Each row was made from one path, in order. Every step used is in the known rows, and no mark comes twice. Write each row's path.
Known rows
teda lukof: | -1.51 | -0.63 | +2.18 | +1.26 | -0.97 | +0.17 | +1.47 | +0.11 | -1.98 | -3.32 | +1.26 | +5.31 | +1.15 | +3.04 | +1.60 | -1.20 | +1.32 |
mikiki pafeb lukof teda tinek: | +1.07 | -0.92 | +4.20 | +0.19 | -4.68 | -2.78 | +1.53 | +5.83 | -3.76 | +0.20 | +1.03 | +3.47 | +5.12 | +1.71 | +7.11 | +1.93 | +2.44 |
teda zasi mikiki pafeb tinek: | -0.27 | -7.42 | +0.97 | -1.07 | -3.46 | -4.73 | -2.03 | +7.12 | -3.99 | +0.96 | +3.04 | +1.28 | +3.53 | +3.14 | +3.89 | -1.29 | +4.76 |
teda tinek: | -0.88 | -1.30 | +2.50 | +1.19 | +0.28 | -2.32 | +0.51 | +2.06 | -3.94 | -3.98 | +2.19 | +5.31 | +3.24 | +2.33 | +1.48 | +0.27 | +1.92 |
lukof teda zasi mikiki pafeb: | -0.14 | -4.34 | +0.62 | +0.57 | -3.73 | -3.46 | -1.08 | +5.11 | -2.88 | +3.54 | +2.51 | +2.55 | +2.53 | +3.44 | +6.97 | +1.19 | +1.35 |
mikiki pafeb tinek teda: | -0.49 | -0.30 | +2.71 | -2.62 | -5.94 | -4.28 | +1.41 | +5.14 | +0.23 | +4.77 | -0.56 | -0.29 | +1.60 | -0.66 | +5.55 | -0.61 | +0.04 |
mikiki pafeb tinek: | +0.31 | -1.11 | +1.98 | -1.53 | -3.09 | -3.86 | +1.01 | +5.35 | -1.66 | +1.18 | +1.80 | +0.78 | +3.34 | +1.16 | +3.22 | -1.61 | +3.34 |
zasi mikiki pafeb tinek teda lukof: | -1.00 | -3.84 | +3.86 | -1.42 | -7.31 | -4.78 | -1.04 | +4.94 | -0.77 | +2.97 | -0.75 | +0.81 | +3.20 | +1.18 | +4.85 | -0.40 | +0.66 |
teda zasi: | -1.42 | -3.56 | -0.06 | +0.53 | +0.15 | -0.04 | +0.74 | +2.12 | -3.33 | -1.94 | +2.64 | +4.96 | -0.04 | +3.20 | +2.95 | -1.20 | +2.28 |
lukof teda tinek pafeb mikiki zasi: | -0.56 | -4.27 | +3.00 | -0.82 | -2.14 | -2.46 | -1.63 | +8.64 | -4.42 | +3.66 | +2.85 | +6.44 | +5.15 | -1.07 | +8.14 | +5.79 | +2.61 |
pafeb tinek: | -1.91 | -1.31 | +1.83 | -0.70 | -1.09 | -2.39 | +0.95 | +4.68 | -2.89 | -2.18 | +1.92 | +2.39 | +2.11 | +0.06 | -0.36 | -1.08 | +3.59 |
zasi teda tinek pafeb: | -3.88 | -1.47 | +2.27 | +0.52 | -3.26 | -5.30 | +2.69 | +1.82 | -1.06 | -1.23 | +0.95 | +3.97 | +1.25 | +2.08 | +3.82 | +1.77 | -0.06 |
lukof teda tinek pafeb mikiki simu: | -0.90 | -5.16 | +4.48 | +0.26 | -5.05 | -3.72 | -3.23 | +6.84 | -4.57 | +3.31 | +1.21 | +4.19 | +5.57 | -0.24 | +9.02 | +5.00 | +1.93 |
tinek pafeb lukof teda zasi mikiki simu: | -1.57 | -8.75 | +1.75 | -1.32 | -7.83 | -0.89 | -1.09 | +6.70 | -3.90 | +4.62 | +2.82 | +1.11 | +1.41 | +1.76 | +9.10 | +1.86 | +2.59 |
lukof teda tinek: | -1.08 | -0.39 | +3.15 | +1.98 | -1.11 | -2.53 | +0.57 | +3.67 | -4.33 | -2.51 | +1.26 | +5.69 | +3.56 | +0.84 | +3.26 | +3.33 | +0.39 |
tinek teda zasi mikiki: | -2.85 | -4.97 | +0.61 | -0.66 | -3.18 | -2.20 | -0.88 | +2.55 | -2.03 | +2.06 | +1.29 | +2.69 | -0.81 | +1.95 | +3.84 | -0.35 | -0.11 |
tinek pafeb lukof teda zasi: | -2.91 | -4.28 | +1.69 | -0.13 | -4.71 | -0.26 | +2.51 | +6.52 | -3.06 | +2.49 | +1.47 | +3.35 | -0.66 | +0.30 | +7.86 | +2.32 | +2.25 |
teda zasi mikiki: | -2.06 | -5.58 | -0.19 | +0.46 | -0.37 | -1.71 | -1.24 | +2.79 | -3.84 | -1.34 | +3.59 | +3.58 | +0.87 | +3.80 | +1.37 | -1.25 | +3.21 |

Write each row's path
| -0.06 | -1.03 | +0.90 | -0.55 | -3.05 | -4.17 | -0.25 | +2.23 | -0.75 | +2.67 | +3.25 | +0.29 | +2.77 | +3.61 | +2.89 | -2.45 | +2.35 |
zasi mikiki pafeb
| +0.58 | -3.10 | +1.62 | -0.48 | -4.72 | -0.57 | +1.82 | +5.91 | -3.09 | +2.15 | +1.49 | +3.10 | +1.82 | +2.66 | +8.65 | +0.50 | +3.00 |
mikiki pafeb lukof teda zasi
| -2.52 | -1.38 | +3.31 | +1.73 | -3.05 | -3.61 | +1.33 | +5.01 | -3.05 | +1.35 | +0.86 | +4.38 | +2.37 | -0.26 | +5.90 | +4.63 | -0.72 |
lukof teda tinek pafeb
| -2.42 | -4.68 | +0.52 | +1.26 | -1.81 | -2.04 | -1.26 | +4.36 | -4.29 | +0.10 | +2.68 | +4.32 | +1.23 | +2.27 | +3.40 | +1.63 | +1.74 |
lukof teda zasi mikiki
| -2.25 | -5.24 | +1.47 | +0.21 | -3.28 | -0.75 | -0.22 | +5.84 | -4.87 | -0.73 | +2.65 | +3.67 | +1.56 | +2.06 | +3.67 | +0.81 | +4.29 |
pafeb lukof teda zasi mikiki
| -3.61 | -6.31 | +1.65 | -0.05 | -5.41 | -1.89 | +0.45 | +7.10 | -3.51 | +3.02 | +2.40 | +2.03 | +0.35 | +0.92 | +6.44 | +2.12 | +3.11 |
tinek pafeb lukof teda zasi mikiki
| -2.25 | -2.23 | +2.64 | +0.77 | -1.88 | -3.49 | +1.26 | +3.41 | -2.72 | -0.15 | +1.87 | +3.78 | +1.96 | +1.22 | +4.21 | +1.55 | +0.64 |
teda tinek pafeb
| -3.90 | -2.21 | +3.23 | -0.56 | -4.81 | -3.98 | +3.73 | +3.30 | -1.77 | -2.15 | +1.04 | +3.29 | +1.66 | +1.89 | +4.09 | +0.92 | +2.43 |
zasi teda tinek pafeb lukof
| -1.63 | -2.56 | +0.50 | +1.24 | -1.15 | -0.28 | +0.82 | +3.74 | -3.70 | -0.52 | +1.68 | +5.51 | +0.29 | +1.65 | +4.83 | +1.80 | +0.89 |
lukof teda zasi
| -0.52 | -3.36 | +1.85 | -1.63 | -0.24 | -3.03 | -1.08 | +4.20 | -3.74 | -2.70 | +3.05 | +7.49 | +5.43 | +2.56 | +3.35 | +1.81 | +4.59 |
pafeb mikiki zasi teda tinek
| -2.31 | -5.18 | +3.48 | -1.03 | -5.16 | -5.25 | -1.90 | +3.70 | -2.56 | +0.81 | +1.15 | +3.85 | +4.54 | +2.32 | +6.80 | +2.23 | +2.58 |
zasi teda tinek pafeb mikiki simu
| +0.00 | -5.35 | -0.02 | -0.22 | -2.60 | -3.29 | -1.22 | +3.53 | -2.49 | +2.00 | +3.47 | +1.91 | +1.94 | +4.97 | +5.08 | -1.91 | +2.95 |
teda zasi mikiki pafeb
| +0.14 | -6.13 | +0.99 | -1.22 | -4.11 | -2.05 | -0.29 | +4.97 | -3.20 | +1.15 | +3.43 | +1.18 | +2.35 | +4.73 | +5.26 | -2.79 | +5.30 |
teda zasi mikiki pafeb lukof
| -3.11 | +0.08 | +2.67 | -0.31 | -5.22 | -1.10 | +3.58 | +5.29 | -1.16 | +3.15 | +1.20 | +1.72 | +0.00 | -0.95 | +5.60 | +1.78 | +1.77 |
tinek pafeb lukof teda
| -2.60 | -2.27 | +0.41 | -2.93 | -2.82 | -2.71 | +0.94 | +4.27 | +0.01 | +3.90 | +2.94 | +3.86 | +1.55 | +0.86 | +5.44 | +1.11 | +3.27 |
tinek pafeb mikiki zasi teda
| -2.34 | -3.07 | +3.58 | -0.16 | -3.25 | -2.16 | +2.30 | +4.87 | -3.34 | -1.09 | +1.95 | +3.13 | +2.24 | +0.97 | +4.24 | +0.66 | +3.18 |
teda tinek pafeb lukof
| -2.52 | -2.07 | +3.79 | -0.67 | -4.47 | -1.61 | +0.95 | +3.49 | -1.64 | -0.88 | -1.54 | +3.65 | +1.01 | -0.51 | +2.66 | +0.46 | +0.11 |
pafeb tinek teda lukof
| -2.94 | -3.71 | +3.74 | +0.67 | -1.29 | -4.46 | -1.66 | +5.78 | -3.94 | +0.16 | +1.63 | +4.64 | +4.15 | +0.58 | +4.36 | +2.24 | +3.75 |
teda tinek pafeb mikiki
